Each row comes from the steps of one path. Every step used is in the known rows, and no mark comes twice. Write the path behind each row, first mark first.
Known rows
vade/vovisa/temuf: [ 13  11  -4   2  14 -30   8   0   0  -3   7  14 -17   1   9  -8  15   3
 -15  -6 -12  32  -6  -7]
bilez/pumen: [  1  -3  -5   8  -1  26   9  -5   6  -8   7 -33  22  -4  17  16  16   9
   6  12  39   4   9  -2]
temuf/vovisa/vade/sedol/pumen: [  5   6   4  -4 -10 -15 -12   6  -7   0  11  15 -13   4  -9   0  29 -17
   8  13  -4   7 -21  -7]
sedol/bilez/pumen: [ -5  -6  11   7  -4  23  -3  -7   4  -7   3 -36  30  -8  22  14   5  11
  15  -3  44   2  11   2]
bilez/sedol: [ 10  -5   0   5  -2  10  -2  -3   8   0   0 -28  19  -3   1  19  14   8
   9  15  21   5   8   7]
pumen/bilez/sedol/vade: [  2  -7  -5   8  -8   2   3 -10   5   5  -2 -13  17  -3  -7  16  26  12
  -5  -7  -4 -18  29  -2]
vovisa/vade/sedol/pumen: [ -8   7   9  -8  -6 -25 -11   6  -8  -4  13   0  -7   4  -3   1  22 -18
  -2  -4   8  24  -6  -2]
temuf/vovisa: [ 13  -2  -2   7  -4   9 -16  -5   7  -1  -4 -32   6  -2  16  -6  18  -2
  15  21  -2  -2 -18  -4]
vovisa/vade/sedol/pumen/temuf: [ -9   8   7 -13   0 -15   5   8  -7  -1   1   6 -18   5  -5  -8  -5 -16
 -11  -5  -8  15 -13   2]
bilez/pumen/temuf/vovisa/vade: [  7   4  -7  -1  -4  31  29   0   3  -2   1   6 -13  -1   3  13  -7   0
  -6  14  13 -25 -13  -2]
bilez/pumen/sedol: [-10  -7  -8   2  10  20  -6  -3   3  -6   4 -23  22  -3   6   2 -23  11
   3   5  23  -7   8   3]
sedol/vade: [ -2   2  -4   6   5   0 -20  -4   3  -2   5 -57  20  -1   3  12  17   3
   9 -15   0   9   9  -7]
vade/sedol/bilez: [ -7  -7  15  -2   2  -4 -35  -3  -3  -5   3 -25  12  -1  12 -22  -9   0
   7   1  17  26  -1   6]
temuf/vovisa/vade: [ 11   7   2   1 -13 -10 -18  -3   2  -1   6 -12 -11   0  10   3  27 -14
   7   9   1  -9 -19  -8]
pumen/bilez/sedol/vade/vovisa: [  8  -9  -7   4   1   5  12  -6   1   7  -1  12   6   1 -16   6  25  13
 -16  -6 -16 -11  27  -6]
sedol/pumen/temuf/vovisa: [  5   2  -1   0   4  21  25   3   4   4 -24 -23   2  -1   8  -4  -2  -3
  11  13 -25  -3 -27   3]
sedol/vade/vovisa/temuf: [  8  15  -9   4  18 -28   2   2  -3   0  13   4  -8   3 -10  11  19   7
 -11 -24 -20  24   6 -14]
vade/sedol: [ -1  -5   1  -1   4  -6 -25   0   0  -5   6 -25   4   3   9 -22   1  -4
  -1  14  10  29  -4   2]
pumen/temuf/vovisa/vade: [  9   6  -1  -6  -4   5   6   0   4   2 -11  -9 -24   1   9 -10 -11 -11
  -7   8 -20 -17 -27   0]
vade/sedol/pumen/temuf/vovisa: [  2  -1  -1  -5   7  13  10   8  -3   2 -12   3  -7   4  -5 -20 -12  -5
   4  21 -23  13 -26   4]
temuf/vovisa/pumen/bilez/sedol: [  6  -4   1   8 -23 -11   5  -5   6   6  -8  46  -7  -3   3   5  12  -2
   7  10   0 -27  15   4]
bilez/sedol/vade/vovisa/pumen: [  6   1  -6   3   4  -7   7   7  -1   5  11  31   2   2 -30  28   5   8
  -1 -14   3   3  26   0]
bilez/pumen/sedol/vade: [-12  -4 -14   3  14  18  -9  -2   0  -4  11 -25  27  -1 -11  17 -18  15
   4 -11  14 -13  16  -3]
pumen/temuf/vovisa/vade/sedol: [  6   5  -1  -9  -1   0  -2   4  -2   1  -4  12 -31   5  -2 -20 -20 -12
 -13  14 -20  -7 -28   1]
bilez/sedol/pumen/temuf/vovisa/vade: [ 11   4   1  -4  -6  13  34   7   1   7 -10  16  -5   0 -18  27   7  -3
   6  12  -9 -17 -14   6]
pumen/bilez/sedol: [  4 -11   1   6 -12   3   9 -12   8   3 -10  -9  11  -4  11   1  20   8
  -6   9   5 -13  21   4]

Which path is each row?
[ -5  -3   4  -1   4  -5  -8   5  -4  -3   1 -17  11   3   1 -10  12  -5
   8  10   4  34  -6   2]
vade/sedol/pumen
[  9   4  -8   6   2 -24  22  -5  -1   6   4  38  -7   1 -16  16  28  15
 -21 -14 -21  -3  27  -8]
pumen/bilez/sedol/vade/vovisa/temuf
[ -9  -9   7  -3   7  26   3   0  -3  -5   0  -4   6  -1   5 -11 -35   9
  -3   5  24  10   0   9]
vade/sedol/bilez/pumen/temuf
[-15  -9  10  -2  11  -7 -39  -8   2  -4 -10 -41  23  -6  15 -22 -39   4
  12 -16  -2  -1  -1  10]
pumen/sedol/bilez
[-11   2  12 -10  -3   4   0   2  -7  -5  10  14 -12   1   1  -2 -22  -4
 -13  -8  25   2  -2   5]
vovisa/vade/sedol/bilez/pumen/temuf
[  0   1   9  -1  -8  27  16  -3   0  -1  -3   2  -2  -5  10  12 -15   3
   3  -2  20 -24 -10   2]
sedol/bilez/pumen/temuf/vovisa/vade
[ -5   7 -17   1  23  -6  10   3  -6  -3  18  25   4   3 -22  17 -17  19
 -13 -19  -2   3  13  -8]
bilez/pumen/sedol/vade/vovisa/temuf
[  0  -2   3   7 -22 -19  -4  -7   5   4 -11  27 -11  -3  19 -14  11  -9
   7   3  -8 -21   8  -1]
temuf/vovisa/pumen/bilez
[-13  -4   9  -5  11 -26 -18   3  -4   0  -5  33  -6  -1   0 -27 -43  -3
  -3 -26  -9   6  11   8]
vade/vovisa/pumen/sedol/bilez
[ -7  -4   7   5  -9  -4  14  -7   3   1 -17 -26  17  -4  23  -7  34  -3
   3  -4 -11   3   9  -2]
sedol/pumen/bilez
[  6   1  -9   2  16   2  -8   1  -1   0   8 -24   6   3 -10   1  16   4
  -6 -14 -14  16   5 -11]
sedol/vade/vovisa
[ -8   3  -7   2  -1 -21 -31   2   0   3  -1  17   0   1 -12   0 -27  -4
  16 -14 -18 -20   3   0]
temuf/vovisa/pumen/sedol/vade
[  2   2   5  -3 -18 -19  -6   0  -7   3   4  30 -18   4  -3 -11  36 -17
  -3  10 -15  -7 -11  -8]
temuf/vovisa/vade/sedol/pumen/bilez
[ -4   6   7  -7  -6 -26 -27   1  -5  -5  17  -5 -13   4   4  -9  11 -16
  -9   0  13  20  -4  -2]
vovisa/vade/sedol
[  3  -1  -4   9 -21 -12   2  -3   3   8  -3  44  -3  -1 -12  17  13   1
   9  -4  -8 -32  22  -1]
temuf/vovisa/pumen/bilez/sedol/vade
[  3   8   3  -5  -4   5  23   5   0   3 -15  -5 -11   0   3   3   5 -13
   5   3 -23  -9 -27   0]
sedol/pumen/temuf/vovisa/vade
[  0   2  -1  -6   9  -8  19   7   2   2 -12  31 -26   2   5 -23 -35  -6
 -17 -11 -17  10   1   6]
vade/vovisa/pumen/temuf
[  5   2  -8  -5  -2  27  21   4  -3  -2   7  27 -20   4  -8   1 -15  -1
 -12  21  13 -14 -16  -1]
bilez/pumen/temuf/vovisa/vade/sedol
[-22   3  -3  -1   5 -33 -30   3  -1   0   1   2   7   0  -7   0 -37  -3
   9 -34  -8  -6  21   5]
vovisa/pumen/sedol/vade
[ -8  -9  10   1   0  17 -15  -2  -4  -7  12 -10  18  -2   7  -3  -6   8
   7   7  41  18   8   4]
vade/sedol/bilez/pumen
[ -4   6  -7  -3  13  -7  13   8  -2   4  -4  18 -15   4 -13  -4 -24  -1
 -13 -28 -24   5  11  -3]
sedol/vade/vovisa/pumen/temuf
[ 13  -2  -3   1   1  28  35   5   5   8 -18   0   9  -2 -13  20   1   6
  12  23 -12 -10 -14   8]
bilez/sedol/pumen/temuf/vovisa
[  0  -9   4  -2   4  32   2   1  -3  -3  -1  11   0   0  -1 -12 -29   9
   2  18  16  -2 -12   6]
vade/sedol/bilez/pumen/temuf/vovisa
